Each row comes from the steps of one walk. Every step used is in the known rows, and no mark comes twice. Write the walk behind each row, first mark first.
In the rows, 128 means zero.
Known rows
nulaz niful: [150 103 123 131 138 120 112 111 131 129 119 121 125 150 105 106 121 114
 128 113 141 112 120 143 132 136  98 136  98 147 125 146 140 114 110 107
 133 112 131]
favo timafu dabi: [142 135 136 134  92 139 121 166 153 129 142 128 151 145 102 145 148 162
 140 128 133 132 134 137 122 105 116 122 123 148 149  87 157 122 147 100
 150 137  48]
lotu nulaz liguv fatara niful kisel sokuzo timafu: [203 155 143 186 143  74 181  85 144  86 113 117 117 101  84 146 143 158
 142 173 207 147 128 143  92 119  75 117  99 164 175 242  97  47 101 118
 129  61 185]
nulaz liguv: [135 127 134 171 135 129 151 125 141 124 123 106 127 147 123 131 131 123
 134 128 148 125 113 129 134 131 108 143 132 135 127 125 104 107 149 114
 117 115 133]
ziki kisel: [ 92 112 114 156 142 107 129 118 114 122 120 114 154 114 129 140 123 150
 122 120 117 128 156 137  99 136 107 113 122 110 156 142 109 113 125 132
 116 113 137]
sokuzo kisel ziki fatara: [145 166 114 142 175 111 118 152 102 130 123 142 115  77 152 144 121 112
 169 140 122 133 165 146  85 167 153 132 124  90 136 159  80  80 124 131
 146 114 145]
dabi timafu sokuzo kisel ziki fatara: [164 182  98 144 165 126 126 182 133 127 143 161 120  24 164 133 128 109
 157 114 142 122 146 142 108 141 171  97 127 103 150 155  71  60 168 136
 138  76  84]
ziki kisel sokuzo fatara: [127 132 121 143 122 120 155 121 103 109 138 117 154  88 148 119 134 136
 122 158 125 125 168 114  86 160 110 111 128 117 187 148  65  77 132 133
 113  95 143]
tilu niful kisel: [117 132 107 127 121  91  97  77 101 102 116 152 103 120 119 112 136 146
 137 119 162 147 105 109  96 168  80 126  66 150 125 140 114  86 113 141
 145 110 164]
sokuzo timafu labomib: [147 134 136 162 129 164 130 170 153  96 127 128 138 121 103  86 134 137
 125 120 150 107 154 162 139  78 132  85 130 142 146 146 152 118 129  86
 147  85 131]
sokuzo fatara ziki kisel niful: [156 104 108 137 181  82 125 125  89 112  92 120 102 116  91 122 122 121
 136 115 153 138 185 157  95 172 107 123  95 124 129 165  87  56 103 119
 138  70 198]
niful kisel sokuzo fatara liguv nulaz: [164 163 145 151 146  84 170 108 142  55 113 126 118 106 124 123  87 133
 185 178 157 154 168  94  63 147 111 144 130 122 173 183  57  37 136 141
 115  98 191]
lotu nulaz liguv fatara: [171 166 157 183 128  81 180 130 151 117 150 116 119 125  93 150 119 116
 145 154 157 148 109 139 130 141 115 145 132 130 144 192  96  71 128 127
 100 121 128]
lotu nulaz liguv fatara sokuzo: [202 175 139 173 145  72 183 119 154 120 131  90 141  83 113 148 124 107
 147 154 161 141 102 132 140 105 113 161 140 147 153 198  67  85 161 132
  69 112 106]
ziki kisel niful fatara sokuzo: [146 108 123 141 176  73 104 105 119 135  76 108 155  80 102 112 123 124
 138 149 146 125 123 121  86 126  97 135 106 146 181 179  57  82 128 124
 103  70 115]
ziki fatara: [126 156 121 134 128 141 126 150 135 129 153 121 137 114 115 117 127 127
 138 160 119 145 152 128 119 117 166 108 115 106 134 146  99 103 129 116
 145 115 122]
labomib timafu dedut: [130 137 151 117 117 140 122 192 178 104 139 125 121 125  71 129 137 173
 118 147 140 132 143 142 127 113 136 111 157 182 135 104 125 144 128 129
 148 114  99]
nulaz liguv fatara ziki kisel: [136 151 117 208 195  82 167 153  97 133 123  72 109 108  99 160 143 139
 148 144 140 153 148 143 111 145 114 120 123 124 136 174  83  72 148 105
 100  94 188]
tilu niful kisel sokuzo fatara: [152 156 116 116 102 104 122  82  92  89 135 157 102  95 137  92 146 131
 138 156 168 142 118  87  84 191  84 122  73 156 156 145  72  51 122 140
 142  90 171]
tilu niful fatara ziki kisel sokuzo timafu: [174 131 115 179 150 132 120 111  83 114  90 124 127  59 116  94 154 170
 129 165 175 126 146 117  94 142 100  94  83 164 151 178 117  81 117  88
 131  62 157]
kisel sokuzo fatara liguv nulaz niful tilu: [207 134 129 132 149  97 138  90 179  51  95 116 117 146 115 109  88 102
 186 149 159 119 145 119  93 140  77 172  71 169 174 178  82  58 154  92
 107 113 165]
sokuzo timafu favo: [148 142 136 131  74 164 106 164 155 146 105 157 151 116 116 155 150 166
 122 116 164 115 193 132 158  81  96  82 136 131 130 131 142 118 106  83
 149 135 106]
favo timafu sokuzo kisel ziki fatara liguv: [161 188 134 179 163 127 117 185 139 130 122 136 131  43 123 131 131 125
 181 116 134 159 152 147  89 116 130 139 137 102 165 163  40  55 189 139
 141  86 116]
nulaz liguv fatara niful kisel: [128 149 125 169 165  60 148 114 118 111 110 103  83 154  66 152 140 142
 150 153 164 158 104 131  91 143  89 113 102 150 144 197  83  51 116 116
 137  73 210]
tilu niful kisel ziki fatara liguv: [158 178 108 183 157 105  99 116 119 103  87 140  76 100 104 114 114 118
 179 158 152 168 134 123  73 155 127 152  77 118 132 170  58  20 128 134
 162  99 198]
niful kisel sokuzo: [136 148 122 129 142 105 137  84 114 120 141 120 134  87 158 130 148 139
 137 148 139 141 126  98  97 143 111 143 103 129 174 141  91 114 130 156
 135 125 153]
fatara liguv: [125 127 140 169 128 133 134 134 148 113  89 120 124 140 107 126 106 126
 142 133 129 140 124 137 115 108 117 151 148 121 132 143  94  91 149 129
 129 123 159]
liguv nulaz niful kisel: [151 115 121 124 176  56 123  83 139  83 122 124 118 145 105 126  94 133
 173 120 163 134 149 122  92 149  88 133  75 140 135 181 147  95  87 120
 123 106 154]
fatara ziki kisel niful: [146  96 100 143 201  76 107 105 100 132  78 103 118 111 105 137 123 125
 128 103 144 134 162 163  97 149 101 149  83 130 120 156 109  95 109 131
 129  96 192]
nulaz liguv fatara ziki kisel sokuzo timafu: [187 150 127 214 186 126 174 151 110 122 118  77 137  69 126 143 172 161
 144 176 175 127 168 135 107 121  95 100 124 143 158 172  93  78 160  83
 105  73 177]
fatara sokuzo: [157 136 110 119 144 120 131 116 128 130 111 102 150  84 147 124 132 118
 131 129 133 120 119 121 138  94 123 146 134 145 137 132  97 140 162 134
  96 118 106]
ziki kisel niful fatara: [119 100 139 150 161  85 100 116 116 133  93 133 134 122  84 117 121 133
 134 148 142 131 130 128  77 160 102 118  99 127 173 173  86  71  96 120
 135  79 137]
labomib timafu sokuzo kisel niful fatara: [142 133 144 108 164  93  82 160 123 120 110 174 146  72  92 108 145 144
 148 137 162 134  94 142 101 182 115  97 111 166 153 175  65  89 136 133
 127  63  82]
timafu dabi: [133 133 108 138  93 130 131 149 136 118 124 132 147 153 124 148 139 131
 129 139 124 126 113 147 121 125 146 124 131 130 144 102 134 113 146 118
 123 142  80]
fatara liguv nulaz niful: [167 107 137 159 161  92 128 118 173  82  75 111 125 169  86 113  62 111
 171 130 149 122 140 143 100 112  90 163 113 141 116 178 129  78 120 104
 106 111 162]
timafu dedut: [126 133 138 137  99 129 137 159 163 111 138 124 104 132  94 129 134 135
 112 126 135 131 124 134 117 101 128 131 158 152 156 112 113 124 138 147
 138 116 135]
dedut timafu labomib: [135 143 145 151 142 132 128 181 163 123 135 102 124 134 101  99 112 142
 143 112 138 110 127 153 127  90 148 104 132 164 139 136 134 131 119  89
 148  91 131]
timafu sokuzo fatara ziki: [175 162 101 133 138 122 167 158  96 119 152 127  96  81 125 116 153 108
 128 108 143 152 133 140 158 137 173 103 135 128 133 156  85  99 161 135
 106  83 143]
tilu niful nulaz liguv fatara ziki: [178 159 132 193 164  61 151 120 110  92 115 109  74 126 106 140 130 122
 162 146 180 170 100 120 143 168 110 153  67 169  87 186 116  57 127 118
 106 107 191]
lotu nulaz niful fatara: [177 120 156 158 125  87 143  96 138 121 131 133 119 135  72 108  96 116
 136 132 150 135 111 141 131 143 124 140 108 141 159 222 131  86  68 115
 130 102 100]

Which walk is each row?
[131 104 110  90 166  72  69  71 130  97  87 161 124 125 139 143 134 122
 162  89 159 118 117 146  81 177  55 162  55 152 150 137  91 101 143 132
 141 124 159]
sokuzo kisel niful tilu
[155 148 137 158 167 113 147 140  97 140 123 110  85 110  98 127 129 132
 145 144 130 153 129 122 138 135 171 122 133 133 128 170 124 113 111 109
 141 108 148]
niful fatara ziki
[119 118  99 166 182  96 143 120  88 128 108  90 125  99 125 149 126 147
 128 107 121 142 171 152 113 135 128 126 114 111 131 154 119 119 122 130
 117 112 175]
fatara ziki kisel
[176 120  89 120 182  76 108 128 126 107 115 120 104  85 110 132 156 146
 158  83 183 138 149 158 106 152 112  97  55 178 167 156  70  88 153 103
 120  53 150]
dedut timafu sokuzo fatara ziki kisel niful tilu
[217 137 122 133 225  48 127 113 115 104  75 117 115  70 133 128  80  95
 206 136 154 103 132 124  87 152 108 165 123 152 149 214 100  82 115 110
  86  90 115]
liguv nulaz niful fatara sokuzo kisel ziki
[148 154 115 125  97 134 151 156 118 113 162 150 123  95 130 106 149 110
 122 122 140 138 118 122 142 141 151  88 138 126 159 144  78  93 162 140
 102  85 104]
timafu sokuzo fatara
[176 129 135 132 118 173 134 126 139 118 124 136 157  89 152 111 156 149
 124 160 162 103 147 120 122 104 109 109 126 148 149 126 139 133 140 107
 132 106 115]
kisel sokuzo timafu
[134 135 144 160 109 140 148 152 134  94 106 135 109 144  92 112 104 123
 147 145 140 144 148 130 114 135 124 126 161 119 139 150  73  51 141 116
 136  95 166]
sokuzo fatara liguv
[251 154 106 162 183  96 137  89 140  98 115 122 132  42 113 117 126 124
 174 139 192 136 185 154 121  97 128 130  77 131 165 231 110  68  93 115
 136  70 106]
lotu nulaz niful kisel ziki fatara sokuzo timafu
[159 168  62 119 182  77 103 112 119 107 105 139 100  71 145 153 145 100
 159  98 130 141 115 167  95 143 144 132  64 133 172 192  51  89 166 140
 122  90 157]
timafu sokuzo kisel ziki fatara niful tilu
[197 129 115 133 213  56 125  91 130  95 108 125  85 126 123 141  94 109
 191 122 159 126 155 127  93 164 106 158  77 137 130 180 151  89  78 125
 122 115 161]
liguv nulaz niful kisel ziki
[137 149 146 121  88 131 104 176 165 173 116 131 135 128 114 168 129 170
 138 110 153 120 168 125 145  92 115 100 137 155 123 121 125 129  95  85
 151 142 106]
dedut timafu favo
[197 128 132 126 177  77 133 112 150 105 102 100 136 108 100 101  88 110
 172 155 154 115 120 107 120 105 119 140 110 168 147 201 117 107 119  92
  84  91  92]
liguv nulaz niful fatara sokuzo
[130 158 141 103 102 137  96 182 161 155 117 138 153 119  99 165 134 171
 124 130 133 130 182 135 167 117 118 104 128 155 113 124 123 139 101  97
 147 163  86]
labomib timafu favo
[167 141 121  98 180  57  92 129 110 126  86 138 139  67 121 134 137 107
 163 142 159 120 107 134  78 150  72 146 114 149 138 171  54  71 161 137
 103  89 152]
liguv fatara sokuzo kisel niful
[155 168 108 163 154 130 131 132 143  83 120 104 134  97  88  83 138 148
 130 162 154 133 167 158  87  70 141  81  77 140 186 209  89  69 107  99
 181  40 196]
ziki fatara niful kisel sokuzo timafu labomib
[156 140  87  87 179  74  69  85 139 101  90 129 153  67 146 130 139 112
 175 123 154 126 133 141  81 132  90 160  49 144 166 162  33  90 180 125
 127 102 128]
ziki fatara sokuzo kisel niful tilu
[125 131 107 174 160  86 117 113  73 124  95 117  98 100  93 112 126 148
 133 133 142 150 127 126  99 167 118 113  85 146 133 179 105  78 107 109
 127  83 169]
tilu niful fatara ziki kisel
[161 125 134 124 122  84 166  94 122  74 113 123 113 131 127 125 107 122
 129 155 146 144 142 121 118 144 129 139 102 153 152 198 102  79  87 144
 130  89 174]
kisel sokuzo fatara niful nulaz
[126 160 100 124 154 104 119 132 111 117 119 115 169  50 152 126 126 126
 157 141 129 133 151 135  95 116 135 124 129 109 150 167  45  97 168 131
 114  98 117]
ziki fatara sokuzo kisel
[169 163  80 117 185  85  96 140 139 118 106 133  96  74 135 155 143 136
 178  99 156 133 121 169  86 130 146 107  72 163 162 184  66 102 150 108
 139  70 141]
dedut timafu sokuzo kisel ziki fatara niful tilu
[193 147 153 185 150 106 168 141 154  82 121 107 153  80 131 141 149 150
 170 174 199 140 136 113 155  87 106 108 129 163 143 188 109  87 159 100
  89  84 105]
niful nulaz liguv fatara sokuzo timafu
[110 116 107 125 155  75 122  85 109 105  97 122 100 146  93 139 124 148
 130 116 145 149 127 138  95 129 104 118  96 141 136 176 118  98  91 140
 154  88 197]
fatara niful kisel
[130 130 107 118 156  93 121 107 103 115  96 120 161  65 164 136 126 129
 147 108 135 117 126 132 106 125  93 146 142 131 144 149  75 123 166 148
  97 108 124]
fatara sokuzo kisel
[138 136 121 123 111 140 115 180 149 110 124 133 162 144  99 148 142 168
 135 161 127 129 133 155 136 134 152 102 130 162 125  95 148 134 136 100
 134 140  44]
labomib timafu dabi
[170 131 146 178 217  21 140 118 105  92  92 119  93 112 110 164 122 114
 182 124 185 161 125 151 103 192  88 168  85 142 110 209  81  39 122 136
 119  89 212]
sokuzo kisel niful nulaz liguv fatara ziki
[212 151 126 175 198 103 127 151 173 100  82 105 100 136  91 119  62  87
 197 162 137 132 172 149  93 118 145 170 103 116 119 195 102  47 114  95
 124 108 163]
kisel ziki fatara liguv nulaz niful
[168 115 110 199 180  46 171 109 112  78 110 106 117  94 120 131 130 107
 142  97 185 163 147 154 132 171 115 139  77 130 160 201  47  35 140 151
  84  47 171]
timafu sokuzo fatara ziki kisel niful nulaz liguv
[203 129 139 148 140  78 148  83 141 122 115 109 141  92  88 103 102 107
 142 132 155 129 102 134 144 108 121 157 114 157 169 227 102  99 102 121
  99  93  78]
lotu nulaz niful fatara sokuzo
[187 181 131 122  95 139 112 188 154 156 109 134 158  63 111 161 168 156
 141 154 167 120 176 116 159  56  98  78 148 151 143 158 101 102 145  78
 113 123  96]
liguv fatara sokuzo timafu favo
[151 179 113 150 178 108 127 131 112 128 146 127  95  86 132 143 135 120
 170 158 130 161 165 119  97 152 170 125  99  94 152 160  88  80 107 139
 163 114 152]
niful kisel ziki fatara
[139 118 107 112 147  82  92 115 115 121 103 166 142  82 139 120 143 102
 130  85 155 120  92 153  94 161  88 138 103 130 148 151  64  90 161 165
 105  84 132]
timafu sokuzo kisel niful
[177 156 136 128  74 171 118 147 158 154 111 144 166  85 147 150 159 156
 116 139 161 106 184 117 146  81  94 106 129 143 155 126 121 123 121  94
 140 141 110]
kisel sokuzo timafu favo
[139 104 116 183 190  84 130 116  83 136 106  91 109 118  76 116 121 138
 138 122 135 139 149 145 114 149 122 114  97 132 153 202 119  86  88  92
 132  74 160]
nulaz niful fatara ziki kisel
[154 154 135 179 153  28 174  86 133  95 116 111  91 142  58 164 116 138
 147 140 173 172 109 150  96 143  94 137 101 144 155 242  85  42  88 139
 125  83 197]
lotu nulaz liguv fatara niful kisel
[151 103 146 166 164  55 126 118 155  92 103 140 144 101 142 138 125 137
 169  86 212 131  90 149 106 159  80 140  91 169 144 172  70  77 142 144
 103  58 122]
dedut timafu sokuzo kisel niful nulaz liguv
[164 187 122 139 162 122 113 179 121 145 159 141 134  33 142 133 151 124
 167 109 133 146 153 139 102 133 141 117 114 108 162 150  72  93 167 139
 141  92  83]
favo timafu sokuzo kisel ziki fatara
[166 141 119 160 143  67 151 117 147  52 119 139 110 121  86 102  93 114
 178 118 173 154 137 127  94 141 102 117 105 133 169 209  63  22 142 133
  96  58 163]
timafu sokuzo fatara liguv nulaz niful kisel
[154 156 142 117  98 144 138 174 135 124 179 144 129  88 108 102 157 140
 133 110 148 145 140 115 144 121 122  88 130 142 160 128 101  99 162 122
 129  80  71]
favo timafu sokuzo fatara
